Each row was made from one path, in order. Every step used is in the known rows, and no mark comes twice. Write each row's path.
Known rows:
rasidu, deme: [-0.46  0.01 -0.02  0.03 -0.03 -0.05 -0.06 -0.02  0.03 -0.15 -0.02  0.00
 -0.31 -0.09 -0.08 -0.04 -0.11 -0.04  0.15]
padiro, rasidu: [-0.09 -0.04  0.15 -0.03  0.00 -0.04  0.08  0.16  0.25  0.02 -0.02 -0.03
  0.29  0.00  0.05  0.03 -0.06 -0.01 -0.14]
pufo, tesin, bota, padiro, rasidu: [ 0.05 -0.38 -0.13 -0.12 -0.12  0.30  0.12  0.04 -0.05  0.04  0.11  0.13
 -0.03  0.06  0.09  0.00 -0.02  0.23 -0.06]
bota, tesin, pufo: [ 0.08 -0.27 -0.28  0.07 -0.15 -0.46  0.04 -0.01  0.02  0.21  0.14 -0.01
  0.01  0.06  0.00 -0.01 -0.02  0.11  0.15]
tesin, pufo, bota, padiro, rasidu: [ 0.10 -0.06  0.23 -0.11  0.22 -0.47  0.13  0.02 -0.02 -0.28  0.14  0.09
 -0.02  0.13  0.04  0.00 -0.02  0.21  0.18]
rasidu, deme, padiro, bota, pufo: [-0.36  0.06  0.33 -0.16  0.02 -0.43 -0.03  0.06  0.02 -0.29 -0.06 -0.05
 -0.29 -0.02 -0.03 -0.03 -0.09  0.05  0.10]
tesin, bota: [-0.06 -0.34 -0.04  0.02 -0.04  0.14  0.05  0.08 -0.05 -0.29  0.12  0.14
  0.00  0.06 -0.06  0.03  0.01  0.10 -0.03]
pufo, bota, rasidu, deme, padiro: [-0.30  0.17  0.18 -0.07  0.23  0.12  0.03  0.04  0.01 -0.35  0.30  0.08
  0.21  0.09 -0.09  0.00  0.02  0.03  0.14]
rasidu, padiro: [ 0.34  0.00  0.31 -0.12  0.02  0.02 -0.05 -0.06 -0.11  0.00  0.00  0.01
 -0.02 -0.04 -0.01 -0.03  0.18  0.06  0.18]
bota, pufo, tesin: [ 0.05  0.17 -0.13 -0.11  0.03 -0.13  0.17  0.00 -0.06  0.06  0.06 -0.02
  0.06  0.02  0.13 -0.03 -0.04  0.18  0.28]
tesin, pufo, bota, rasidu, deme, padiro: [-0.16 -0.01  0.25 -0.06  0.21 -0.51  0.06  0.04 -0.06 -0.33  0.17  0.04
  0.14  0.11 -0.03 -0.01 -0.01  0.19  0.32]
padiro, bota, tesin, pufo: [ 0.03 -0.27 -0.22 -0.02 -0.14 -0.66  0.12  0.19  0.03 -0.14 -0.12  0.12
 -0.01  0.16  0.00  0.02 -0.08  0.02  0.06]
pufo, bota, rasidu, deme: [-0.34  0.17  0.02 -0.01  0.23  0.16  0.05  0.06  0.02 -0.37  0.28  0.13
  0.21  0.08 -0.10  0.00  0.00 -0.01  0.20]
pufo, tesin, bota, padiro, rasidu, deme: [-0.11 -0.37 -0.14 -0.11 -0.13  0.28  0.10  0.03 -0.04 -0.02  0.10  0.13
 -0.13  0.03  0.06 -0.01 -0.05  0.21 -0.01]
padiro, bota: [-0.03 -0.08 -0.02 -0.07 -0.03 -0.33  0.10  0.19  0.02 -0.29 -0.22  0.13
 -0.02  0.12  0.01  0.03 -0.06 -0.05 -0.04]
pufo, tesin, bota, rasidu, deme: [-0.26 -0.33 -0.26 -0.01 -0.14  0.31  0.08  0.06 -0.09 -0.03  0.12  0.12
  0.14  0.04  0.00 -0.01 -0.03  0.17  0.14]
bota, pufo: [ 0.07  0.25  0.08 -0.07  0.12 -0.32  0.12  0.02 -0.03 -0.11  0.08 -0.04
  0.08 -0.02  0.05 -0.02 -0.02  0.10  0.28]
pufo, tesin: [-0.02 -0.13 -0.30 -0.05 -0.14  0.26  0.07 -0.02 -0.04  0.23 -0.03  0.03
 -0.02  0.04  0.10 -0.03 -0.03  0.11  0.00]
pufo, bota: [-0.07  0.12 -0.06 -0.06  0.18  0.25  0.09  0.02  0.03 -0.28  0.18  0.14
 -0.02  0.14 -0.02  0.00  0.01  0.00 -0.03]
tesin, bota, padiro, rasidu: [ 0.11 -0.36  0.24 -0.08  0.02  0.05  0.08  0.08 -0.01 -0.27  0.20  0.14
 -0.01  0.02 -0.02  0.04  0.02  0.17 -0.08]

Write each row's path:
[-0.32  0.07  0.35 -0.02  0.07 -0.18 -0.09  0.03 -0.02 -0.10  0.17 -0.09
  0.33 -0.08 -0.10 -0.01  0.02  0.05  0.25]
bota, rasidu, deme, padiro
[-0.37  0.01  0.30 -0.10 -0.01 -0.15 -0.12 -0.04  0.02 -0.12  0.01 -0.10
 -0.31 -0.08 -0.05 -0.04 -0.05  0.04  0.03]
rasidu, deme, padiro
[-0.20 -0.01  0.09  0.00  0.20 -0.46  0.09  0.05 -0.05 -0.35  0.15  0.09
  0.14  0.10 -0.05 -0.01 -0.03  0.15  0.38]
tesin, pufo, bota, rasidu, deme
[-0.07 -0.36 -0.32 -0.04 -0.17  0.36  0.11  0.04 -0.08  0.02  0.05  0.13
 -0.02  0.08  0.06  0.00 -0.02  0.18 -0.03]
pufo, tesin, bota
[-0.35 -0.13  0.21 -0.11 -0.07 -0.54 -0.05  0.05  0.03 -0.20 -0.04 -0.04
 -0.32  0.01 -0.05 -0.03 -0.10  0.07  0.08]
rasidu, deme, padiro, bota, tesin, pufo
[-0.05 -0.36  0.22 -0.07  0.01  0.03  0.05  0.07  0.00 -0.32  0.20  0.14
 -0.11  0.00 -0.05  0.02 -0.02  0.15 -0.03]
tesin, bota, padiro, rasidu, deme
[ 0.07 -0.02  0.57 -0.21  0.03 -0.16 -0.02  0.08  0.16  0.07  0.04 -0.17
  0.20  0.02  0.08  0.03  0.03  0.12 -0.27]
deme, padiro, rasidu
[-0.07 -0.04  0.08 -0.03  0.03 -0.39  0.09  0.24 -0.01 -0.30 -0.11  0.11
  0.36  0.10 -0.04  0.04 -0.03 -0.04  0.13]
padiro, bota, rasidu
[ 0.15 -0.18  0.31 -0.20 -0.06 -0.59  0.01  0.10  0.01 -0.04 -0.03 -0.06
 -0.01  0.13  0.04  0.03  0.02  0.14 -0.13]
deme, padiro, bota, tesin, pufo
[-0.37  0.02  0.23 -0.18 -0.03 -0.33  0.00  0.05  0.01 -0.22 -0.07 -0.04
 -0.30  0.00  0.01 -0.04 -0.10  0.09  0.10]
rasidu, deme, padiro, bota, pufo, tesin
[-0.41 -0.03  0.14 -0.01 -0.02 -0.07  0.04  0.14  0.27 -0.09 -0.03 -0.03
  0.07 -0.07  0.00 -0.01 -0.13 -0.03 -0.03]
padiro, rasidu, deme
[-0.33 -0.29  0.05  0.07 -0.01  0.06  0.02  0.11 -0.06 -0.38  0.22  0.13
  0.23 -0.01 -0.15  0.02  0.00  0.09  0.20]
tesin, bota, rasidu, deme
[ 0.02 -0.33 -0.15 -0.06 -0.13  0.33  0.09  0.05 -0.13  0.01  0.12  0.12
  0.24  0.05  0.02 -0.01  0.07  0.21  0.15]
pufo, tesin, bota, rasidu, padiro
[ 0.07 -0.02  0.21 -0.05  0.22 -0.44  0.09  0.04 -0.10 -0.29  0.16  0.09
  0.24  0.11 -0.03 -0.01  0.07  0.19  0.38]
tesin, pufo, bota, rasidu, padiro
[ 0.07 -0.29  0.22  0.00  0.02  0.10  0.02  0.09 -0.13 -0.30  0.22  0.13
  0.37  0.01 -0.11  0.03  0.14  0.14  0.21]
tesin, bota, rasidu, padiro
[-0.21 -0.33 -0.11 -0.07 -0.14  0.26  0.05  0.05 -0.09 -0.02  0.14  0.07
  0.14  0.04  0.01 -0.01 -0.01  0.21  0.08]
pufo, tesin, bota, rasidu, deme, padiro
[-0.06  0.10  0.20 -0.15  0.24  0.14  0.09  0.02  0.08 -0.31  0.26  0.14
 -0.14  0.08 -0.01  0.00 -0.01  0.05 -0.02]
pufo, bota, padiro, rasidu, deme
[ 0.14 -0.05  0.16 -0.10  0.22 -0.46  0.10 -0.03 -0.10 -0.28  0.15  0.10
 -0.12  0.12  0.02 -0.01  0.00  0.21  0.23]
tesin, pufo, bota, padiro
[-0.36 -0.09  0.19 -0.11 -0.09 -0.33 -0.07  0.05  0.05 -0.16 -0.03 -0.04
 -0.31  0.00 -0.06 -0.02 -0.08  0.02  0.01]
rasidu, deme, padiro, bota, tesin
[-0.01 -0.16  0.03 -0.03  0.04 -0.09  0.14  0.09 -0.08 -0.36  0.18  0.12
  0.06  0.05 -0.02  0.02  0.00  0.17  0.16]
tesin, bota, pufo
[-0.01 -0.04  0.03 -0.03  0.18 -0.40  0.11  0.03 -0.05 -0.29  0.08  0.09
 -0.01  0.15  0.01 -0.01 -0.02  0.16  0.21]
tesin, pufo, bota
